Each row was made from one small tree. The marks that hang from a mark follow it in brackets, in the order of their numbers. Every link used is in the known rows. Write each row's tree.
Known rows
J_173[J_156[J_19 J_382]]: [-3.85 -3.81 -6.91 -0.04  3.85  1.89 -0.77 -0.68 -2.59  8.19  4.11 -4.34
 -0.96  1.31  0.84  4.07 -6.33  1.43  2.38  3.16  5.11  4.15  2.02]
J_173[J_246[J_19[J_145[J_382] J_156]]]: [-1.06 -0.79 -6.77  2.29  2.17 -2.15  0.60 -3.71  2.94  4.20  2.77 -0.22
 -0.44 -2.25  0.81  4.77 -1.90  3.25 -0.40 -1.26  1.09  4.73  4.13]
J_422[J_400]: [-2.16  3.98 -3.40 -0.78 -0.31 -2.65  2.47 -2.44 -1.63  2.38  4.09  1.17
 -1.61 -0.36  1.28  1.72  0.63 -1.16 -0.94  0.59  0.33  3.00  5.67]
J_422[J_400[J_173]]: [-1.18  5.60 -3.10 -2.01 -0.54 -2.18  3.49 -2.91 -1.62  1.03  4.56  1.69
 -0.83 -1.15  1.41  1.48  2.99 -1.67 -3.50  0.46 -0.36  1.74  6.67]
J_173[J_156[J_382[J_400[J_422]]] J_246]: [-2.70  0.32 -6.58  2.83  5.00 -2.64  0.03 -3.26 -0.11  9.06  2.88 -1.25
  1.11  4.59 -2.65  5.78 -2.58  0.83 -1.08  1.18  4.27  2.37  2.86]
J_400[J_173 J_422]: [-0.49  1.43 -4.86 -1.51  1.13 -1.47  3.21 -1.95  2.40  2.02  3.05  0.11
 -1.44 -2.30 -1.11  1.61  1.72  0.29 -5.23  1.82 -2.79 -0.07  6.13]
J_246[J_19[J_156]]: [-3.03 -3.33 -7.22  0.42 -0.50  2.35  3.46 -0.03  1.79  4.22  4.66 -2.30
 -3.04 -3.43  0.74  2.67 -4.59  0.48  1.55 -1.04  0.46  4.55  3.60]
J_19[J_145 J_156]: [-2.43  0.90 -2.57 -0.50  1.87 -1.69  1.21 -0.23  0.57  5.56  4.60 -2.84
 -2.18 -4.48  0.83  1.10 -5.84  0.08  0.67  2.68  1.94  8.63  6.46]
J_400[J_173[J_156[J_19[J_145] J_382] J_246] J_422]: [ 0.88 -1.05 -6.50  1.28  4.76 -1.75  0.60 -4.41  0.90  5.33  2.32 -2.95
  2.46 -1.20 -0.15  5.01  0.13  2.39 -5.33  2.95 -0.67 -0.10  5.43]
J_400[J_173[J_156[J_19[J_145]] J_246] J_422]: [ 1.93 -0.85 -6.61  1.25  3.88 -1.52  2.15 -3.81  1.43  4.19  1.66 -2.84
  1.93 -2.40 -0.53  3.82 -0.07  2.36 -6.58  2.43 -1.56 -0.25  6.15]
J_422[J_400[J_173[J_156[J_19 J_382[J_246]]]]]: [-2.12  3.17 -4.73 -0.72  1.41 -1.20  2.40 -3.78 -3.83  3.52  4.67 -0.47
  0.44  0.64  2.84  4.08  1.70 -0.13 -2.83  1.17  1.54  1.85  5.80]
J_246[J_19[J_145[J_382[J_156[J_173]]]]]: [-2.85 -0.88 -5.43 -0.37  1.32  2.52 -0.13 -0.50  3.28  3.66  4.53 -2.72
 -0.36 -5.20  1.84  3.86 -2.03  3.91  0.61 -0.15  0.44  6.64  4.66]
J_156[J_382]: [-5.13  0.35 -4.48 -1.46  2.57 -1.55 -1.89 -1.62 -0.28  5.23  4.72  1.12
 -2.66  2.19  0.24  3.19 -1.89  0.43  2.74  1.38  3.87  4.89  2.47]
J_246[J_19[J_145]]: [-0.46 -1.34 -5.47  0.66  0.57  1.88  0.91 -1.41  2.99  2.42  3.34 -2.62
 -1.41 -5.72  0.20  1.98 -1.52  2.50 -1.09 -1.49  0.11  6.73  4.98]
J_173[J_156 J_246[J_19]]: [ 0.20 -2.35 -8.89  2.96  3.03  0.37  2.35 -2.43  2.59  6.01  1.97 -1.98
 -0.21  0.84 -1.57  4.16 -4.44  2.03 -1.59 -1.84  3.20  2.35  3.03]
J_156[J_19[J_145[J_382]] J_173[J_246]]: [-2.15 -1.38 -3.71 -1.53  3.57 -2.74 -5.04 -4.13 -1.45 -0.41  4.11  2.41
  2.96 -4.23  5.53  3.00 -0.56  5.10 -0.80  2.18  0.93  4.85  5.80]
J_19[J_145[J_382[J_246]]]: [-3.48  2.78 -3.37  0.04  3.19 -2.80 -1.81 -2.92  1.30  4.63  3.39 -0.62
 -1.72 -2.38  1.94  4.15 -0.57  5.08 -0.44  1.33  2.87  8.13  5.41]
J_156[J_173]: [-3.55  1.34 -2.65 -3.92  1.09 -1.52 -0.94 -0.43  0.42 -0.79  5.42  4.71
 -1.13 -1.19  1.75 -0.82 -1.75 -0.06 -0.59  0.56  1.45  3.77  5.81]
J_246[J_19]: [-1.96 -2.46 -7.16  0.21 -0.35  2.31  2.15 -0.89  2.49  2.39  3.54 -0.97
 -2.76 -3.07  0.03  2.21 -1.84  1.53  0.07 -2.11  0.32  4.17  3.45]
J_145[J_173[J_246[J_19]] J_382]: [-4.26  2.74 -6.61 -3.04 -0.26 -3.20  0.91 -3.70  4.02  1.65  3.70  3.25
 -0.18 -2.78  1.16  7.04  1.07  6.04 -1.63  0.85  1.80  1.73  3.22]
J_145[J_19]: [-2.84 -1.81 -6.54 -1.81 -0.14 -1.71  1.48 -2.08  0.77  3.60  1.97 -1.19
 -0.97 -3.04  0.58  2.06 -1.16  2.50 -0.46  2.03  0.91  4.70  3.03]
J_400[J_173[J_156[J_19[J_145[J_382]]]] J_422]: [-0.44 -0.46 -5.84 -0.24  3.01  0.42  2.23 -1.99  1.18  5.36  3.10 -4.79
  0.68 -3.71 -0.01  3.86 -0.94  2.50 -4.81  4.27 -1.32  0.56  5.89]

Write each row's tree
[-6.48  2.13 -6.11 -1.61  0.10 -1.16  1.73 -2.51 -0.39  7.24  3.83 -3.01
  1.10 -2.56  0.16  6.29  2.02  4.10 -1.13  4.20  1.91  3.94  2.69] => J_145[J_19 J_382[J_400[J_173[J_156]]]]
[-5.78  3.13 -5.38 -0.44  1.75 -0.95  0.54 -2.34 -1.33  6.28  4.55 -0.47
 -0.47  0.22  0.13  5.87  1.28  2.98 -0.70  2.43  2.92  3.20  3.19] => J_145[J_382[J_400[J_173[J_156[J_19] J_246]]]]
[-4.30 -1.37 -3.05 -1.59  2.99 -1.49 -4.35 -3.19 -2.93  0.73  4.96  0.72
  2.54 -4.69  5.47  3.53  0.42  5.03 -1.32  3.25 -0.06  5.52  6.41] => J_156[J_19[J_145[J_382[J_246 J_400[J_422]]]] J_173]
[-5.36  0.62 -5.23  0.13  2.25  0.71  1.40  0.71 -0.27  5.85  4.28 -0.23
  2.24  1.25 -0.83  4.50  0.32  0.64 -1.38  1.22 -1.16  3.27  4.81] => J_382[J_156[J_173[J_246[J_19]]] J_400[J_422]]
[-1.95  0.27 -5.08 -0.57  0.42  1.83  1.07 -1.57  2.19  3.49  4.32 -3.04
  0.66 -5.59 -0.61  3.99 -0.93  2.51 -2.35 -0.17  1.42  6.42  4.96] => J_246[J_19[J_145[J_173[J_156[J_382[J_400]]]]]]
[-5.56 -1.37 -7.13  3.67  1.13 -0.81  3.04 -3.13 -1.66  5.86  3.69 -0.87
 -0.90  0.67  0.19  6.57  2.06  2.46 -2.95 -1.57 -0.59  4.32  4.83] => J_382[J_246[J_19[J_156]] J_400[J_422]]
[-2.74 -0.06 -5.88 -4.40  0.03  0.01  2.47 -0.51  0.07  2.38  3.65 -0.42
 -0.55 -3.15  0.20  2.81 -3.86  2.36 -2.43  2.95  3.20  2.89  4.29] => J_145[J_173[J_156[J_19]]]
[-6.83  0.31 -4.86  0.08  2.29 -2.10  1.50 -1.79 -2.50  7.47  5.86 -0.31
 -1.82  2.21  1.01  5.22 -1.87 -0.47  0.87  2.12  2.37  4.58  4.23] => J_19[J_156[J_382[J_246 J_400[J_173 J_422]]]]
[-3.32  3.90 -3.51 -0.58  0.34 -1.34  3.00 -1.55 -0.73  3.57  3.89  0.34
 -0.54 -1.02 -2.92  2.23  3.90 -0.92 -5.22  1.45 -1.35  2.34  5.88] => J_382[J_400[J_173 J_422]]
[ 1.67 -0.70 -7.78  1.60  2.71 -0.40  4.04 -3.28  3.69  4.21  2.04 -2.15
  1.04 -1.55 -1.83  4.01  0.25  1.46 -6.51  0.32 -1.94 -1.53  5.51] => J_400[J_173[J_156 J_246[J_19]] J_422]
[-4.13 -2.90 -8.03  1.50  1.32  0.01  2.13 -2.55 -0.13  3.87  3.60  0.54
 -3.34  0.62  2.76  4.75 -1.80  3.18 -0.05 -2.81  2.14  5.28  3.83] => J_382[J_246[J_19[J_156]]]
[-5.75 -2.92 -7.94 -0.76  2.80  2.87  0.80  0.28 -0.21  3.87  4.36  1.01
 -0.77  2.29  4.38  5.13 -2.10  4.02  1.01 -2.17  2.13  5.42  3.94] => J_382[J_156[J_173] J_246[J_19]]
[-4.64  0.47 -6.20 -4.62 -0.55 -1.66  2.25 -2.17  0.31  4.91  3.46 -1.96
  2.52 -3.51 -0.60  5.16 -1.13  3.20 -2.90  4.51  3.13  3.71  3.12] => J_145[J_19 J_173[J_156[J_382[J_400]]]]
[-3.71  0.46 -6.08  2.91  1.66 -0.91  2.15 -3.76 -0.43  4.99  2.86 -1.67
  1.15 -1.42 -0.60  6.71  3.24  4.14 -5.89 -1.19 -0.16  5.30  6.00] => J_382[J_246[J_19[J_145[J_173[J_156]]]] J_400[J_422]]
[-1.58 -2.06 -6.62  3.52  5.80 -1.88 -2.07 -4.26 -2.16  8.71  2.40 -3.78
  3.03  1.41 -0.44  6.48 -2.74  2.87 -1.31  2.50  3.64  3.95  3.38] => J_173[J_156[J_19[J_145] J_382[J_400[J_422]]] J_246]
[-3.05 -2.08 -4.43 -0.41  1.40  1.47 -0.29 -1.07  1.64  3.54  6.10 -2.27
  0.07 -5.28  2.41  3.07 -3.89  1.20  1.18  0.17  0.85  6.90  5.39] => J_246[J_19[J_145 J_156[J_173 J_382]]]
[-6.91  3.67 -5.63 -4.23  0.24 -3.67  0.64 -3.21  1.50  2.24  4.27  3.92
 -1.96 -0.58  2.70  7.01  1.12  6.47 -1.28  1.70  3.43  3.36  3.68] => J_145[J_173 J_382[J_246]]
[ 1.23  0.82 -6.58  0.79  3.34 -2.10  3.56 -3.11  2.89  4.47  1.95 -1.06
  0.59 -0.21 -2.06  3.29  0.00  0.92 -6.46  1.56 -1.16 -1.42  5.77] => J_400[J_173[J_156 J_246] J_422]
[-3.28  2.37 -5.78  1.86  1.85  1.15  2.61 -3.39 -2.00  4.46  3.94 -1.30
  0.72 -0.55 -0.17  5.30  4.06  2.61 -6.14 -2.60  2.34  6.28  6.07] => J_382[J_246[J_19[J_145]] J_400[J_173[J_156]]]
